Known rows, with every step that occurs:
gigava > mukuva > zulab > lubos > nema: [  4  -4   4   1  24   5 -14   2   9   4 -20  -4   0   7  -2   1  -1  -8
   6   0   6   2   4  -7  -3 -24  -1 -13   5   2   1   8  -1   0   3 -23
   4]
lubos > nema > mukuva: [  0   3  -9 -11   1   2   2  -6   7   2  11  -9   0   2  -2  -1  -8   1
   1  -2  -9  -1   4   1   2  12  -2 -25   1   2   5  -4  -1  -3  -3   1
   2]
nema > mukuva > gigava > lubos > sene: [  6   5 -11  -5 -13   0  -2  -5  -8  12 -12   7   2  -5   8   3  -1   9
   7   0   2  -3   1   7  -5  17  -4  -3  -3  -5   1   0  -2   0  -1  -7
   4]
rado > lubos > sene: [  3   1  -2  10  -3 -12  -2  -2  -9   3  -3   3  -7  -3  -1 -11  -3  -1
  -2  -1  -4  -3   0  12   2   4   2  -4   0  -3   0 -12  -2   2  -5  -7
   3]
zulab > mukuva: [  5  -9  -3   1   4   1   2  -1  -4   0   9  -3   3   2   6   7   2   1
   3   0 -14   4   3   0   1  12  -1  -9   1  -2   7  -1  -6   2   2  37
   9]
zulab > lubos: [  8  -3   1   3   9  -1  -2  -2   3  -2   3   3  -5   4  -2  -3   5  -2
  -2   2  -1   3   3  -6   2  -8  -1   5  -2   2 -10  -5   0   2   0   1
   1]
sene > lubos > nema > mukuva: [ -1   3   1   1 -16   2   7  -3   6   3  16  -5  -2  -2  -6  -7  -4  -4
   2   1 -10  -3  -3  -8   4  14  -3 -23   2   0 -12   0   1  -3  -1   1
   5]
nema > mukuva: [  5   4  -9 -15  -6   1   1 -15  -2   1   0  -8   5  -1   4  -2  -1   5
   1  -2 -10   1   0   4   3  17  -4 -10   0  -1   0  -3  -6   2   3  16
   5]
nema > lubos: [ -1   9  -1  -6   2  -7   5 -10   3  -2   7  -7  -6   0  -3  -2   2   5
   1   0 -17  -2  -8  -5   3   2   6   1   1   1 -11  -5   0  -2  -5  -2
   2]
nema > lubos > gigava > mukuva: [ -8  12  -4 -17  -8  -2   4  -2   1  15   1  -2  -3   0  -2   2   4   5
  -2   0  -8   0 -10  -2   2   3   6  11   4   0  -5   5   3  -3  -3 -19
  -2]
mukuva > gigava: [ -2  -4  -8   3   4   0   0   5  -6  -6   1   2   3  -4   6   8   0   4
 -10   1   5  -1  -4  -2   0   3   2  10  -5   4   2  -2   5   1  -5 -28
  -3]
zulab > mukuva > gigava: [  3 -12  -6  11   2   3   2   5 -10   4   3   3   5  -2   9  12   1   3
   2   0  -2   2   3  -2  -4  10   0   2  -2   0   8   1  -1   2   0  15
   6]
gigava > mukuva > zulab > lubos: [  5  -4   5  -1  21   3 -14  -1   6   3 -26  -3   2   6   0   0   3  -7
   6   0   5   3   3  -6  -2 -24  -1  -5   5   0  -1   8  -2   2   6 -19
   5]
lubos > gigava: [ -9   0  -6 -20  -3   3   7   1  -4   2  17   1   4  -1   3   4   0   6
 -13   0  -2   4  -2   4   5  15   1  13  -2   2   4   2   3   0  -3  -6
 -11]
gigava > lubos: [  0   5  -3 -10  10   6  -5   5   7  -8   6   0  -4   5   5   4   3   2
   3   1  -7   1   7   4   0  -3  -2  -3   1  -2   3   2   1  -2  -3   3
  -3]
lubos > nema: [ -2  -1  -6  -6  13   1   0   2   9  -6  19  -7  -3   4  -2   2  -6  -2
  -6  -1  -9   0   2  -2   3   3   1 -20  -1   5   6  -5   3  -4  -7 -12
  -2]
rado > lubos > nema: [ -7   1  -2  15   7  -1   3   4   5  -3  13  -6  -7   3  -5  -8  -7  -4
  -2  -3   0  -3   7   6   0  -7   4 -12   3   4   6  -8   4  -1 -10 -13
   0]
zulab > mukuva > gigava > lubos: [ 2 -7 -6 10  1  7  0  9 -5  6  2  6  2  0  9 14  2  4  8  1  0  1  8  1
 -7  6 -1  2  0 -2  9  4  0  0 -1 14  5]
nema > mukuva > gigava > lubos > rado: [ -3  10 -10   2 -20   5   0  -1  -4   4  -6   0   5  -3   4   6   0   5
   6   0  15  -4   1   8  -1  11  -3   6  -3  -3   4   0   0  -1   0  -5
   0]
sene > lubos: [  0  -1   6   1 -10  -1   4  -1   2  -7  14  -2  -2  -3  -2  -5   3  -4
  -5   2 -11   0  -6 -10   6   7  -2  -7   1   0 -14   0   1   0   1   2
   4]
mukuva > zulab: [ -2  -6   5   0  24   2  -3 -10   2 -13  -7  -8   4   0   0  -1  -4   2
   0  -1  -1   3   0  -4   0  -6   1  -5   3   1   2   2  -4   4   2   0
  -4]
lubos > nema > mukuva > zulab: [ -2  -1  -4  -2  12   4   1 -11   8   1   1 -11   3   2  -4  -2 -11   1
   6  -2  -4   0   4  -1  -1   7  -2 -24   3   1   5   0  -2  -1  -1  -2
   0]
zulab > lubos > sene > mukuva > gigava: [ 13  -4   1   9  -4 -11   0   4  -8   7  -8  17  -6  -4   1  -1   5  -1
  -4   3   0   0  -3  -4  -1   4   0  10  -7  -1 -12  -6   0   2   3 -12
   0]
rado > mukuva > zulab > lubos > sene: [ 10  -9   3  -1   7  -9  -6 -16  -5  10 -21  -1  -4   0  -6  -9  -1  -4
   8  -1   3   2   5   1  -6 -16   1  -1   7   1   2   2  -5   2   2  23
   9]
mukuva > gigava > lubos > sene: [  3   1  -8   1   1  -2  -5   9  -7   5  -5  13  -4  -4   8   7   2   5
   0   3   6  -2   1   4  -4   5   0   4  -5  -2   2  -1   5  -1  -5 -28
  -1]
sene > lubos > gigava > mukuva: [ -8   3   4 -11 -21   4   2   8   0  10   9   4   2  -2  -1  -2   4  -4
  -6   2  -1   1  -7  -6   5   8  -1   2   2  -1 -10   9   4  -2   1 -16
  -1]
zulab > mukuva > gigava > lubos > rado: [-4 -3 -4 16 -8  7  0 12 -6  3  3  6  3  0  6 16  3  2  8  1  9  0  5  6
 -4  5  0  6 -1 -2 10  2  0 -1 -1 16  4]
lubos > rado: [ -6   8  -2   3 -11  -3  -1   2   0 -15  11  -6   2   0  -4   3   3  -5
  -8   1   8  -1  -7   7  12   2   0   5  -5   1   4  -9  -1  -1  -1   3
  -4]
lubos > zulab > mukuva > gigava: [ 2 -6  2  0  8  8  2  5  0 -1  0  0 11  5  2  5 -1  5  6  0  7 -1  3 -1
 -3 -6 -5 10 -2  0 11  2  0  1  2 36  1]

Rows:
[ -5   4  -5  11  -3   0   4  -3   3   3   7  -9  -3   2  -5  -9  -9  -2
   2  -4   0  -4   8   9  -2   1   2 -15   3   2   5  -8   0  -1  -7  -4
   4] => rado > lubos > nema > mukuva
[  1  -3   2  -9  21   3 -15  -1   5  -1 -23  -8   5   4   4   2   0  -6
   2  -1   1   2  -1  -3  -1 -16  -1 -11   5   0   6   9  -3   1   5 -17
   5] => gigava > mukuva > zulab
[  2  -4  13   3  -9   5   6   3   4  -2  11  -1   6   3  -5  -6   2  -2
   7   1  -5  -1  -1 -10   1   1  -6  -4   1  -3  -7   3  -1   0   4  43
   6] => sene > lubos > zulab > mukuva
[ -2   1  -7   1   5   6  -2  11  -1  -4  -1   6  -1  -1   7   9   1   4
  -2   1   9  -1   4   1  -4  -2   0   9  -3   1   4   3   7  -1  -6 -26
  -4] => mukuva > gigava > lubos
[-10   0  -2 -19   6   7  -4   2  -1  10  -8   0   7   2   4   5  -1   2
  -5  -1   7   4  -2   3   0  -1   0   8   3   0   9  12   1   1   2 -21
  -7] => lubos > gigava > mukuva > zulab
[-10  10   0 -13   0  -1   3  -6   2  14  -6  -2  -1   1  -3   1   1   4
   2  -1  -4   0  -9  -2  -1  -3   7   9   5   0  -4   8   2  -2  -2 -19
  -3] => nema > lubos > gigava > mukuva > zulab
[  3  -7  11   9  14   0   4   1   6 -10  -3   0  -1   0  -3  -2  -2  -4
  -2  -1   0   2   3  -8  -3 -10   2   0  -1   2  -3   3   0   1   6   2
  -8] => sene > mukuva > zulab > lubos > nema
[  3   0   1  10  -9 -13   1   2  -9   1  -3   6  -6  -5   1 -10  -2  -2
  -5  -2  -7  -3   0  10   0   5   2  -1  -2  -3   1 -11  -2   3  -1  -1
   1] => rado > lubos > sene > mukuva
[ -3  -1   4   6  -8   0   5   3   8  -4  22  -3  -4  -1  -6  -5  -2  -7
  -4   1 -12  -1  -3 -11   5   6  -1 -20   1   2 -11   0   4  -4  -3  -9
   2] => sene > lubos > nema
[ -3  -3   6  12   5   4   2   2   1  -2   1  -5   3   7  -4  -8  -4   0
   8  -3   6  -2   9   8  -3 -14  -1   7   3  -1  10  -5  -1   3  -1  38
   3] => rado > lubos > zulab > mukuva
[ -2   1  -1   9 -19   3   7   1   3   6  13  -1   0  -5  -5  -4  -4  -3
   1   1  -2  -4  -3 -10   1  15  -2 -17   1   1 -11   1   3  -3  -2 -14
   4] => sene > lubos > nema > mukuva > gigava
[ 4 -5  6 -8 11  7  1  0  5 -4  5 -4 10  8  1  1 -1  5  7 -1 -2  1  4  0
 -1 -6 -6  2  0 -2 10  1 -3  1  3 54  3] => lubos > zulab > mukuva
[ -6  15  -1  -1 -21 -12   4 -10   0   2   3  -9  -7  -1 -11  -3   2  -2
   4  -1  -1  -4  -9   5   4  -7   8   8   3   3  -2  -6  -1  -4  -4  15
   5] => nema > lubos > rado > mukuva
[ -9   6  -6  10  -7   6  -2  14  -1  -7   2   5   0  -2   2  12   3   2
  -2   2  19  -3   1   6   0  -4   1  14  -5   1   6   0   7  -2  -5 -23
  -6] => mukuva > gigava > lubos > rado
[ -7   7   7  11 -27  -2   4   3   1 -11  16  -2   0  -4  -9  -4   5  -9
  -5   2   4  -3 -11  -4  11   5  -1  -2  -2  -1 -13  -4   0  -1   2   3
   0] => sene > lubos > rado
[ 7 -3 -1  6 13  1  0  2  9 -1 12  2 -8  6 -6 -2  0 -4 -2  1 -1  2  6 -7
  1 -8  1 -8 -1  5 -6 -6  4 -2 -5 -8 -1] => zulab > lubos > nema
[  1  -4   0   2  -5  -1   6  10  -5 -10   1   4   3  -7   8   7   2   1
 -14   0   1  -1  -5  -3  -1   7   3  12  -7   4   2   1   3   1   3 -14
  -7] => sene > mukuva > gigava
[ 16  -3   4   3  -3 -12  -1   0  -6   4  -3  13  -7  -2   0  -5   6  -2
  -3   2  -8   2  -3  -3   1   4  -1   2  -6  -2 -12  -8  -3   2   5   5
   1] => zulab > lubos > sene > mukuva
[ 0 -7 -8 -5 -7 -5 -1 -3 -6  7 -8 -3  0 -4  2  2 -1 -2 -4 -1  6 -1  1  4
 -5 -7  3  7  3  7 12  2  3  0 -4  1  7] => rado > mukuva > gigava
[  8   5   0 -12  -2  -5  -4   7   0   0   0  11  -7  -1   7   0   3   2
   1   2 -13  -1   3   6  -1   8  -2  -5  -3  -7   1  -1  -2  -3   2   7
  -1] => gigava > lubos > sene > mukuva
[  1   1   6   5  11   2 -14   2   5   0 -24  -3   3   6  -4   1   4 -11
   5   0  16   2  -1  -2   1 -24   0  -1   3   0   0   6  -3   1   6 -17
   3] => gigava > mukuva > zulab > lubos > rado
[  2   0  -2  -7   7   2  -2 -20  -1  -2 -12 -11   7  -1   1  -4  -5   5
   8  -2  -3   2   1   1  -1   8  -3 -10   3  -3   1   2  -9   4   5  16
   2] => nema > mukuva > zulab
[  2  -2   6  17   0 -12   1  -2  -9   0 -11   4  -5  -5  -1 -11  -5  -2
  -2  -2  -2  -3   0   8  -2   1   3   1   0  -3   1  -8  -4   4   1  -1
  -2] => rado > lubos > sene > mukuva > zulab
[ -8   3  -6 -25  -5   5  -2   7  -1  12   2   2   6   2   6   7   2   0
 -10   0   2   4  -4   5   3   5   0   9   1   1   8   9   3   0   0 -22
  -5] => lubos > gigava > mukuva
[  5  -7  12   7  11  -1   3  -2   2 -12  -8   0   1  -1   0  -2   1  -2
  -3  -1  -1   3   1  -7  -2  -9   1   8  -1   0  -6   3  -3   3   9  10
  -7] => sene > mukuva > zulab > lubos
[ -7   8   3   0  -5   3  -7   0   6  -6  -6  -4  -4   4  -5   2   0  -5
   9   0  15  -1   7  12  -2 -17  -1   3   5  -1  11   3  -1  -3  -2  20
  -1] => gigava > lubos > rado > mukuva > zulab
[ -2  -6  11   3   6   1   7   0   0  -6  -5   4   2  -2   0  -1   0   1
  -6  -1   3   4   1  -5  -3  -4   2  17  -1   1  -4   5   0   3   8   2
 -13] => sene > mukuva > zulab > lubos > gigava
[  9  -4  -3  -1  -9 -13   0   5 -13   3  -5  12  -1 -10   8   2   1   1
 -10   1  -8  -2  -9   2   0  18   0   1  -8  -2  -1  -6  -1   0   3 -15
  -2] => lubos > sene > mukuva > gigava
[ 6  2  4 -6  6 -4 -6  3  0 -2 -8  9 -6 -1  5  0  0  2  5  1 -9  0  3  5
 -4  3 -3 -7 -1 -7  2  2 -3 -1  3  5 -3] => gigava > lubos > sene > mukuva > zulab
[ -8   1   3  -6 -21   3  10   3  -2   3  21   4   1  -4  -3  -3   2   0
  -9   2  -4   2  -7  -6   6  16  -1   6   1   0 -13   4   4  -1  -1  -4
  -5] => sene > lubos > gigava
[  0   1   5  -2  -3   6   4  15   3 -10  -2   7   4  -2   7   6   2   3
  -4   0   7  -3   2   0  -6  -6  -1  17  -6   1   7   6   6  -1   3   0
  -9] => sene > mukuva > gigava > lubos > zulab
[ -1  11   5 -11   7  -2   5  -8   9  -4   3  -8  -1   5  -7  -7   1   7
   5  -1  -7  -4  -8  -5   2 -10   3   8   0   1  -6  -2   1  -2  -3  16
   0] => nema > lubos > zulab
[  7  -2   0   2   8   2  -1 -20   0   3 -15  -6   4   1  -3  -7  -3   4
  11  -2   3   2   4  -2  -2  -1  -3  -2   3  -3  -6   1  -8   4   6  15
   2] => nema > mukuva > zulab > lubos
[  1   1  -1  15 -17  -4  -2   1  -3   3  -5   4  -4   0  -9   0   5  -8
  -1   1  24  -1   0   3   1 -17   3  19  -2   5  -2  -5   3   0  -2   2
   3] => zulab > lubos > rado > mukuva > gigava
[ -3  -6   6   4  19   5   2  -8   0  -1  -5   2   1   2  -5  -2  -1   3
   0   0  12   5   3  -4  -2  -9   1  15   3   1  -5   5   0   3   1  -5
 -10] => mukuva > zulab > lubos > gigava
